Each row comes from the steps of one walk. Every step used is in the known rows, and no mark comes twice. Write the walk behind each row, first mark first.
Known rows:
vivutas, mani, zabafiz: [-0.03  0.08  0.04 -0.15  0.04  0.11 -0.18 -0.14  0.18  0.36 -0.55  0.00
  0.04 -0.35 -0.03  0.07 -0.07 -0.05 -0.12 -0.02  0.01 -0.11 -0.17  0.11
  0.11]
zabafiz, gatev, nerer, mani, zadov, pubar: [ 0.08  0.10 -0.02 -0.09 -0.21  0.17 -0.07 -0.40  0.34  0.04 -0.64 -0.01
  0.26 -0.40 -0.12  0.02 -0.15 -0.04  0.03  0.03  0.26 -0.18 -0.27  0.01
  0.08]
gatev, nerer: [-0.43 -0.07  0.16  0.02  0.34  0.18 -0.01 -0.31  0.10  0.25 -0.57 -0.01
  0.35 -0.36 -0.05  0.08 -0.03  0.01  0.07  0.00  0.19 -0.09 -0.38  0.06
  0.16]
zadov, mani: [-0.20  0.02  0.15  0.00  0.32  0.16 -0.19 -0.12  0.27  0.13 -0.55 -0.06
  0.14 -0.42  0.06 -0.01 -0.10 -0.14  0.04  0.06  0.11 -0.10 -0.26  0.03
  0.04]
riber, mani, zabafiz, gatev, nerer: [-0.30 -0.08  0.10 -0.03 -0.13  0.19 -0.04 -0.44  0.13  0.18 -0.57 -0.15
  0.35 -0.35 -0.12  0.16 -0.02 -0.14 -0.08 -0.02  0.25 -0.19 -0.20 -0.10
  0.09]
zabafiz, gatev: [-0.37 -0.02  0.11 -0.06  0.37  0.25 -0.14 -0.42  0.15  0.16 -0.50  0.02
 -0.03 -0.34  0.01  0.18  0.07 -0.07 -0.14  0.03  0.21 -0.04 -0.16  0.06
  0.06]
vivutas, mani, nerer: [-0.13  0.09  0.09 -0.16  0.44  0.08 -0.17 -0.13  0.18  0.28 -0.55  0.05
 -0.01 -0.35 -0.10  0.02 -0.16 -0.12 -0.01 -0.04 -0.07 -0.15 -0.21  0.17
  0.03]
gatev, nerer, mani, zadov, pubar, zabafiz, zizo: [ 0.13  0.11 -0.02 -0.10 -0.13  0.17 -0.07 -0.22  0.40  0.10 -0.53  0.04
  0.33 -0.32 -0.18  0.03 -0.19  0.02 -0.11 -0.01  0.36 -0.35 -0.13  0.01
  0.04]
nerer, mani: [-0.05  0.10  0.05 -0.09  0.65  0.21 -0.21 -0.20  0.29  0.20 -0.49 -0.06
  0.17 -0.41 -0.04  0.05 -0.21  0.09  0.04  0.03  0.17 -0.09 -0.08  0.04
  0.13]
gatev, nerer, mani: [-0.13  0.06  0.11 -0.10  0.47  0.19 -0.07 -0.26  0.23  0.23 -0.51 -0.05
  0.40 -0.40 -0.08  0.04 -0.21  0.03  0.10  0.01  0.28 -0.12 -0.23 -0.01
  0.19]
vivutas, mani, zadov, pubar, zabafiz: [ 0.10  0.18 -0.03 -0.07  0.04  0.04 -0.22 -0.01  0.39  0.24 -0.58  0.12
  0.28 -0.28 -0.05 -0.10 -0.18  0.14 -0.10 -0.02  0.09 -0.17 -0.19  0.11
  0.04]
mani, zadov, pubar, zabafiz, gatev: [-0.03  0.06 -0.05 -0.01 -0.03  0.16 -0.18 -0.29  0.35  0.05 -0.55  0.08
  0.04 -0.26 -0.08  0.06 -0.02  0.06 -0.14  0.02  0.25 -0.13 -0.15  0.07
  0.00]
zizo, zabafiz, gatev, nerer, mani, zadov: [ 0.21  0.03  0.04 -0.12  0.03  0.18  0.01 -0.44  0.23  0.26 -0.47 -0.05
  0.25 -0.38 -0.21  0.02 -0.10 -0.26  0.13 -0.04  0.29 -0.17 -0.05  0.03
  0.18]
pubar, nerer: [-0.37  0.13  0.15  0.01  0.36  0.12 -0.22 -0.10  0.32  0.19 -0.46  0.10
  0.20 -0.33 -0.07  0.02  0.13  0.14  0.04 -0.04  0.17 -0.10 -0.20  0.09
  0.11]
zizo, zabafiz, pubar: [-0.15 -0.03  0.14 -0.13  0.35  0.20 -0.16 -0.26  0.22  0.38 -0.51  0.06
  0.00 -0.31 -0.12  0.16  0.06  0.25  0.03  0.00  0.09 -0.28 -0.02  0.05
  0.04]
zabafiz, zizo, riber: [-0.30 -0.07  0.14 -0.03  0.48  0.27 -0.15 -0.32  0.17  0.35 -0.50  0.02
  0.28 -0.38 -0.01  0.12  0.22 -0.15 -0.15 -0.05  0.02 -0.34 -0.01  0.05
  0.06]
zadov, mani, zabafiz, zizo, riber, pubar, nerer: [-0.04  0.14  0.19 -0.03 -0.13  0.13 -0.34 -0.19  0.52  0.26 -0.60  0.13
  0.18 -0.38 -0.11  0.01  0.19 -0.11 -0.03 -0.10  0.02 -0.49  0.03 -0.08
  0.01]
riber, pubar, nerer, mani: [-0.06  0.24  0.13 -0.07  0.50  0.13 -0.35 -0.16  0.53  0.21 -0.55  0.12
  0.22 -0.37 -0.11 -0.01 -0.13  0.24  0.09 -0.05  0.17 -0.23  0.00 -0.05
  0.11]
riber, pubar, nerer: [-0.35  0.15  0.17  0.05  0.36  0.12 -0.32 -0.18  0.43  0.21 -0.61  0.18
  0.15 -0.33 -0.08  0.02  0.05  0.24  0.05 -0.05  0.07 -0.20 -0.11  0.00
  0.07]
vivutas, mani: [-0.24  0.13  0.16 -0.17  0.45  0.11 -0.17 -0.12  0.17  0.42 -0.52  0.07
  0.27 -0.37  0.06  0.00 -0.07 -0.03 -0.13 -0.01  0.05 -0.06 -0.22  0.10
  0.10]
nerer, mani, zadov, pubar: [ 0.16  0.12 -0.08 -0.04  0.06  0.15 -0.20 -0.21  0.41  0.04 -0.66 -0.02
  0.17 -0.43 -0.07 -0.02 -0.23  0.12  0.09  0.04  0.06 -0.16 -0.15  0.07
  0.06]
zadov, pubar, zabafiz: [-0.16  0.06 -0.01  0.02  0.41  0.13 -0.23 -0.07  0.39  0.15 -0.59  0.07
  0.21 -0.28  0.00  0.00 -0.16  0.32 -0.05  0.03  0.16 -0.19 -0.21  0.06
  0.02]

Write each row's walk:
[ 0.18  0.13 -0.06 -0.02  0.03  0.10 -0.13 -0.12  0.43  0.09 -0.58  0.03
  0.40 -0.30 -0.16 -0.07 -0.28  0.18  0.07 -0.01  0.27 -0.22 -0.21  0.03
  0.10]  gatev, nerer, mani, zadov, pubar, zabafiz
[-0.13 -0.01  0.08  0.02 -0.06  0.12 -0.11 -0.33  0.30  0.22 -0.58 -0.03
  0.74 -0.30 -0.13 -0.03  0.03 -0.08 -0.07 -0.07  0.22 -0.34 -0.15 -0.10
  0.04]  zizo, riber, mani, zadov, pubar, zabafiz, gatev, nerer
[-0.11 -0.02  0.06  0.05  0.14  0.22 -0.21 -0.28  0.20  0.22 -0.53 -0.13
  0.52 -0.41 -0.10  0.04  0.10 -0.22 -0.07 -0.08 -0.09 -0.35  0.14 -0.03
  0.03]  zabafiz, zizo, riber, mani, zadov
[ 0.13  0.22  0.02 -0.05  0.11  0.12 -0.23 -0.13  0.39  0.10 -0.43  0.03
  0.17 -0.37 -0.19 -0.04 -0.05  0.02  0.12 -0.07  0.16 -0.10 -0.03  0.10
  0.15]  pubar, nerer, mani, zadov
[ 0.17  0.14 -0.08 -0.10  0.06  0.16 -0.22 -0.27  0.44  0.03 -0.51  0.05
  0.08 -0.29 -0.12  0.03 -0.16  0.07 -0.13  0.01  0.32 -0.17 -0.05  0.02
  0.03]  nerer, mani, zadov, pubar, zabafiz, gatev
[-0.30 -0.02  0.15  0.00  0.49  0.26 -0.28 -0.40  0.31  0.37 -0.67  0.11
  0.19 -0.38 -0.01  0.13  0.10 -0.02 -0.11 -0.06 -0.08 -0.42  0.07 -0.04
  0.02]  zabafiz, zizo, riber, pubar
[-0.19  0.11  0.20 -0.12  0.20  0.12 -0.21 -0.14  0.36  0.35 -0.43  0.17
  0.13 -0.28 -0.19  0.08  0.21  0.30  0.07 -0.07  0.19 -0.29 -0.04  0.06
  0.06]  zizo, zabafiz, pubar, nerer
[ 0.00  0.10  0.06 -0.16  0.23  0.16 -0.09 -0.29  0.39  0.15 -0.52  0.03
  0.40 -0.32 -0.11  0.03 -0.23  0.10 -0.05  0.02  0.47 -0.21 -0.24 -0.07
  0.09]  zadov, pubar, zabafiz, gatev, nerer, mani
[ 0.24  0.15 -0.11 -0.03  0.17  0.12 -0.24 -0.06  0.47  0.08 -0.56  0.03
  0.21 -0.30 -0.11 -0.05 -0.28  0.23  0.02  0.01  0.19 -0.19 -0.08  0.06
  0.06]  nerer, mani, zadov, pubar, zabafiz
[ 0.14  0.12 -0.03 -0.04  0.25  0.18 -0.19 -0.23  0.27  0.10 -0.50 -0.05
  0.08 -0.40 -0.12  0.04 -0.19 -0.03  0.09 -0.01  0.08 -0.07 -0.03  0.11
  0.14]  nerer, mani, zadov
[-0.16 -0.04  0.13 -0.06 -0.30  0.18  0.00 -0.40  0.17  0.12 -0.57 -0.08
  0.09 -0.37 -0.07  0.12  0.02 -0.29 -0.03  0.02  0.32 -0.15 -0.36 -0.02
  0.09]  zadov, mani, zabafiz, gatev, nerer
[ 0.05  0.15  0.03 -0.16 -0.04  0.19 -0.21 -0.30  0.37  0.11 -0.42 -0.01
 -0.07 -0.34 -0.16  0.14  0.03 -0.03 -0.08 -0.03  0.32 -0.15 -0.03  0.00
  0.10]  pubar, nerer, mani, zabafiz, gatev
[ 0.18  0.19 -0.05 -0.10 -0.06  0.12 -0.26 -0.08  0.53  0.09 -0.57 -0.01
  0.10 -0.38 -0.14  0.00 -0.14  0.23  0.07 -0.01  0.18 -0.24 -0.11  0.02
  0.09]  zadov, pubar, nerer, mani, zabafiz
[-0.30  0.15  0.09  0.00  0.17  0.09 -0.23 -0.09  0.46  0.13 -0.60  0.12
  0.27 -0.35 -0.04 -0.03  0.07  0.27  0.05  0.00  0.14 -0.19 -0.29  0.07
  0.04]  zadov, pubar, nerer
[ 0.03  0.07 -0.09  0.05  0.09  0.11 -0.21 -0.08  0.39  0.07 -0.60  0.06
  0.17 -0.28 -0.08 -0.02 -0.14  0.22  0.00  0.00  0.10 -0.16 -0.16  0.11
  0.03]  mani, zadov, pubar, zabafiz
[-0.18  0.13  0.11 -0.08 -0.21  0.12 -0.27 -0.12  0.34  0.15 -0.47  0.12
 -0.09 -0.26 -0.20  0.18  0.19  0.34 -0.03 -0.06  0.15 -0.24 -0.12  0.06
  0.05]  mani, zabafiz, pubar, nerer
[-0.06  0.08  0.10 -0.15  0.39  0.19 -0.07 -0.31  0.27  0.21 -0.41  0.00
  0.34 -0.30 -0.15  0.07 -0.17  0.00 -0.06 -0.01  0.50 -0.15 -0.17 -0.05
  0.15]  pubar, zabafiz, gatev, nerer, mani
[ 0.04 -0.03  0.09 -0.12  0.09  0.25 -0.07 -0.36  0.22  0.35 -0.50 -0.07
  0.35 -0.40 -0.15  0.12  0.08 -0.21 -0.07 -0.08  0.15 -0.44 -0.01 -0.02
  0.13]  gatev, nerer, mani, zabafiz, zizo, riber
[ 0.08  0.10  0.09 -0.13  0.11  0.21 -0.22 -0.20  0.37  0.31 -0.42  0.01
  0.23 -0.37 -0.17  0.07  0.20 -0.10 -0.09 -0.10  0.13 -0.44  0.12  0.00
  0.10]  pubar, nerer, mani, zabafiz, zizo, riber
[ 0.09  0.15  0.07 -0.13  0.08  0.18 -0.33 -0.39  0.47  0.25 -0.53  0.07
  0.06 -0.34 -0.16  0.10  0.10 -0.02 -0.07 -0.10  0.16 -0.34  0.12 -0.08
  0.08]  zizo, riber, pubar, nerer, mani, zabafiz, gatev
[-0.22 -0.06  0.09 -0.03  0.50  0.21 -0.23 -0.24  0.22  0.21 -0.56 -0.14
  0.34 -0.40 -0.16  0.08 -0.01 -0.19 -0.03 -0.09 -0.14 -0.45  0.10 -0.02
 -0.07]  zabafiz, zizo, riber, mani, nerer
[-0.08  0.07  0.07 -0.21 -0.08  0.16 -0.15 -0.34  0.16  0.31 -0.51  0.02
 -0.08 -0.33 -0.03  0.15  0.05 -0.18 -0.25 -0.01  0.17 -0.09 -0.15  0.07
  0.07]  vivutas, mani, zabafiz, gatev
